Each row was made from one path, in order. Every step used is in the known rows, and no mark comes twice. Write each row's path.
Known rows:
vuri, gamaz, sika, nogori: [ 0.14  2.73 -0.28 -1.55  0.38 -1.48  0.16  0.61 -1.56  0.69  0.98  1.65
  1.84  1.19  1.19 -0.89  1.65  0.27  3.92 -0.70  0.64]
sika, nogori, vuri, tilere: [-1.29  1.61 -0.31 -0.15 -0.75 -0.19 -1.43  0.20 -0.51 -0.19  0.47  1.60
  1.18  0.20 -0.37 -0.29  2.01  0.97 -0.06 -1.32  2.06]
vuri, gamaz: [-0.51  0.87 -0.34  0.21 -0.83 -0.86 -0.76  1.12 -1.56  2.04  2.57  0.42
  1.83  0.96 -0.23 -0.29  1.62  0.90  1.27 -1.66  0.01]
sika, nogori, vuri, ponu, rupeg: [-0.12  0.75  0.42  1.79 -0.56  0.38 -1.54  1.27 -0.07 -0.82  1.68  1.85
  2.15  0.53 -1.00  0.28  1.38  0.54 -1.89 -2.07  2.80]
tilere, sika, gamaz, vuri, ponu: [ 1.85 -0.41 -0.39  1.77 -0.93 -0.30 -0.82  2.39 -1.79  1.41  3.23 -0.25
  1.77 -2.87 -1.79 -0.51  0.22 -1.23 -0.57 -2.33  0.88]
sika, gamaz, vuri: [-0.23 -0.70 -1.11  1.46 -1.33 -0.23 -0.25  1.83 -0.26  2.40  3.14 -1.02
  1.80 -1.70 -0.68 -0.10  1.23 -0.17 -0.60 -1.66  0.48]
gamaz, vuri, ponu: [ 1.43 -0.34 -0.48  1.72 -0.81  1.24 -2.18  1.82 -1.04  1.96  3.59 -0.07
  1.95 -1.78 -1.33  0.01  1.07  0.48 -2.44 -2.46  2.90]
tilere, sika, gamaz: [ 0.09  0.92 -1.34 -0.19 -0.56 -2.06  0.69  1.79 -1.65  0.88  1.85  0.05
  1.84 -0.77 -2.00 -0.90  0.54 -0.41  1.22 -1.98 -0.61]
vuri, tilere, sika, nogori, rupeg, ponu: [ 0.09  5.05 -0.59 -0.87  0.13 -2.53 -2.92 -0.43 -1.74 -0.07 -2.78  1.07
  1.60  0.55  0.50 -0.56  0.13 -0.08 -0.82 -1.00  0.78]
gamaz, sika: [ 0.29  1.78 -1.17 -1.47  0.82 -0.80 -0.35  1.05 -1.07  1.24  1.57  0.24
  1.93  0.04 -0.26 -1.08  1.42  0.82  1.82 -1.89  1.18]
rupeg, ponu: [-2.23  1.96 -0.64 -0.33 -0.51 -1.35 -1.51  0.98 -0.05  1.16  0.96  0.12
  2.04  0.79 -0.30 -0.24  0.96  1.78 -0.73 -2.27  0.46]
gamaz, vuri, tilere, sika, nogori, rupeg, ponu: [ 0.76  4.26 -0.19  0.29 -0.18 -1.55 -3.00  0.02 -1.77  0.90 -2.35  0.63
  1.36 -0.81  0.59 -0.21  0.32 -1.04 -1.65 -0.92  1.41]
nogori, vuri: [-1.30 -0.36 -0.06  0.28 -0.54  0.24 -0.65  1.44  0.12  1.16  1.78  1.13
  1.72  0.28 -1.71 -0.21  2.15  1.37 -0.25 -2.52  1.50]
ponu, rupeg, nogori, vuri: [-1.18 -0.68 -0.69  1.96 -0.90 -1.35  0.17  1.96  0.07  1.15  2.42  0.36
  1.98  1.91 -1.98  0.49  1.83  0.33  0.21 -2.30  0.43]
gamaz, sika, nogori, rupeg, ponu, vuri: [-0.41  6.20 -0.37 -1.84  0.94 -1.79 -1.70 -0.45  0.35  0.62 -1.69  1.10
  2.94  1.98 -0.04 -0.55  0.85  1.14 -0.09 -1.62  0.37]
vuri, gamaz, sika, nogori, rupeg: [ 1.46  2.62 -0.22 -1.25  0.93 -1.28 -0.86  0.06 -1.28  1.46 -0.46  1.31
  2.13  1.47  1.64 -0.59  1.55  0.10  2.86 -0.52  1.26]
nogori, rupeg, ponu, vuri, gamaz, sika: [-0.72  4.90  0.66 -0.45  0.64 -2.24 -2.29  0.03 -0.28  2.14 -0.41 -0.31
  2.65  2.48  0.41 -0.40  1.17  0.77  1.49 -1.99 -1.92]
tilere, vuri, gamaz, sika, nogori: [ 2.29  0.85 -0.43 -1.69  0.63 -1.13  0.10  1.26 -0.61  1.72  1.26  1.21
  1.62  0.98  0.64 -1.11  1.31  0.79  4.72 -0.48  0.03]
gamaz, vuri, ponu, rupeg: [ 1.35 -0.02 -0.27  3.02 -0.90  0.55 -2.18  1.87 -1.06  1.47  3.39 -0.58
  2.17 -1.11 -0.80  0.27  0.89 -0.39 -3.50 -2.26  2.27]
rupeg, ponu, vuri: [-2.66  4.21 -0.27 -0.31 -0.87 -1.46 -1.52  0.61  0.03  0.96  1.29  0.13
  2.65  1.44 -2.09 -0.20  0.94  1.95 -1.33 -2.82 -0.85]
nogori, rupeg, ponu, vuri, tilere, sika: [-0.26  6.07 -0.26 -0.18 -0.09 -2.61 -3.43 -0.23 -1.51  1.13 -1.46 -0.17
  2.09  1.02 -1.71 -0.54  0.20  0.28 -2.01 -2.32 -1.24]
vuri, tilere, sika, nogori, rupeg: [ 2.07  3.98 -1.18 -0.90  0.22 -1.75 -2.05 -0.23 -2.73  0.40 -1.60  1.51
  1.52 -0.04 -0.60 -0.75  0.56 -0.47 -0.81 -0.83  1.80]
ponu, vuri, tilere: [-0.77  4.02 -1.11 -0.11 -1.01 -1.16 -1.95  0.13 -1.34  1.09  2.18 -0.30
  1.97  0.61 -2.09 -0.51  1.33  1.24 -1.73 -2.15 -0.35]

Write each row's path:
[-1.35  0.74  0.86  0.29 -0.95 -0.23 -0.27  0.98 -0.44  0.66  1.22  2.28
  1.63  1.29 -0.08 -0.09  2.43  1.06  2.04 -1.30  0.98]
sika, nogori, vuri, gamaz
[-0.48  7.04 -0.43 -1.47  0.63 -2.19 -3.03 -1.06 -0.06  0.11 -2.00  0.43
  2.31  1.74  0.66 -0.54  0.73  0.77 -0.48 -1.13  0.00]
gamaz, sika, nogori, rupeg, ponu, vuri, tilere
[-2.07  6.08  0.62 -1.59 -0.09 -2.35 -0.59  0.10 -0.50  0.29  0.15  1.34
  2.46  2.36  0.68 -0.76  1.18  0.89  2.71 -1.32 -1.54]
rupeg, ponu, vuri, gamaz, sika, nogori
[-0.36  1.57 -0.07  0.00 -0.48 -1.32 -1.50  1.13 -2.00  0.47  0.50  1.06
  0.93 -0.60 -1.81 -0.85  1.59 -0.04  0.69 -2.36  0.55]
nogori, vuri, tilere, sika
[-0.67  0.08 -0.68  2.27 -1.26 -3.27  0.31  1.82 -1.24  0.29  1.63 -0.71
  1.21  0.39 -1.70 -0.21  0.87 -1.79  1.49 -1.74 -1.78]
ponu, rupeg, nogori, vuri, tilere, sika, gamaz
[-0.39 -0.35  0.42  0.11 -0.03 -1.33  0.39  1.78 -0.47  2.24  2.39  0.59
  1.54  1.78 -0.48 -0.36  2.32  0.28  5.17 -1.72 -0.48]
rupeg, nogori, vuri, gamaz, sika
[-0.67  1.69 -0.03 -1.50  0.58 -0.28  0.30  0.96 -0.06  0.16  0.36  2.32
  1.79  0.34 -0.19 -0.82  2.17  0.93  2.35 -1.54  2.25]
gamaz, sika, nogori, vuri
[-1.27  5.14 -0.43  0.26 -0.52 -1.75 -3.82 -0.61 -0.25  1.40 -0.32 -0.77
  2.27  1.58 -0.72 -0.01  0.79  1.48 -2.88 -2.13 -0.70]
nogori, rupeg, ponu, vuri, tilere
[-0.30  1.79  0.07 -0.90 -0.23 -0.82  0.35  1.32 -1.26 -0.23 -0.26  3.12
  1.64  0.01 -2.13 -0.71  1.58  0.21  1.07 -1.90  1.69]
tilere, sika, nogori, vuri
[ 0.29  1.46  0.55  0.61  0.65  0.01 -1.17  1.38 -0.21 -1.09  0.90  1.79
  2.06  0.36  0.13 -0.43  1.52  0.08  0.28 -1.90  2.69]
gamaz, sika, nogori, vuri, ponu, rupeg
[-1.73  7.43 -0.25 -1.30 -0.80 -2.83 -1.55 -0.22 -1.96 -0.92 -1.01  1.64
  1.89  0.94 -1.57 -0.86  0.26  0.41 -0.57 -1.65 -1.09]
rupeg, ponu, vuri, tilere, sika, nogori
[ 1.26  3.15 -0.73 -0.24 -0.71 -1.01 -1.21  0.72 -2.92  0.61  0.32  1.33
  1.10 -1.66 -0.62 -0.75  0.81 -1.14 -0.60 -1.01  1.56]
gamaz, vuri, tilere, sika, nogori
[-0.23  4.02 -0.70 -1.66  1.24 -1.58 -1.78 -0.13  0.10  0.54 -2.07  1.12
  2.33  1.28  1.59 -0.48  0.82  0.96  0.67 -1.00  1.70]
gamaz, sika, nogori, rupeg, ponu
[ 1.85 -0.61 -0.80  3.57 -1.25 -1.81 -0.11  2.81 -1.84  1.25  3.79 -1.25
  2.02 -1.23 -2.06  0.19 -0.17 -2.34 -0.52 -2.04 -0.11]
tilere, sika, gamaz, vuri, ponu, rupeg, nogori
[-2.14  5.09  0.67 -0.92  0.01 -2.47 -1.35  0.61 -0.56  1.15  1.13  0.05
  2.41  2.21  0.29 -0.80  1.29  0.86  2.61 -2.13 -2.52]
rupeg, ponu, vuri, gamaz, sika
[ 1.03 -1.28 -0.69  2.32 -1.25  0.83 -1.46  1.98 -0.33  1.80  4.19 -1.06
  1.93 -2.45 -0.89  0.03  0.74 -0.10 -1.87 -2.10  1.61]
sika, gamaz, vuri, ponu
[-1.25  3.99  0.66  0.92 -0.60 -1.97 -2.62  0.03 -0.18  2.08  0.17 -0.36
  2.69  2.73 -0.58  0.29  1.11  1.37 -0.62 -2.16 -1.66]
nogori, rupeg, ponu, vuri, gamaz
[-0.52  0.67  0.85 -0.34  0.33 -0.75 -0.38  1.53 -0.44  1.58  1.56  0.87
  1.46  0.91  0.53 -0.77  2.49  0.31  4.16 -1.91  0.11]
nogori, vuri, gamaz, sika
[ 1.58  0.14 -0.43  3.04 -0.95 -0.97 -0.97  2.44 -1.96  0.89  3.04 -0.94
  1.96 -2.14 -1.23 -0.32  0.06 -2.14 -1.65 -2.24  0.29]
tilere, sika, gamaz, vuri, ponu, rupeg
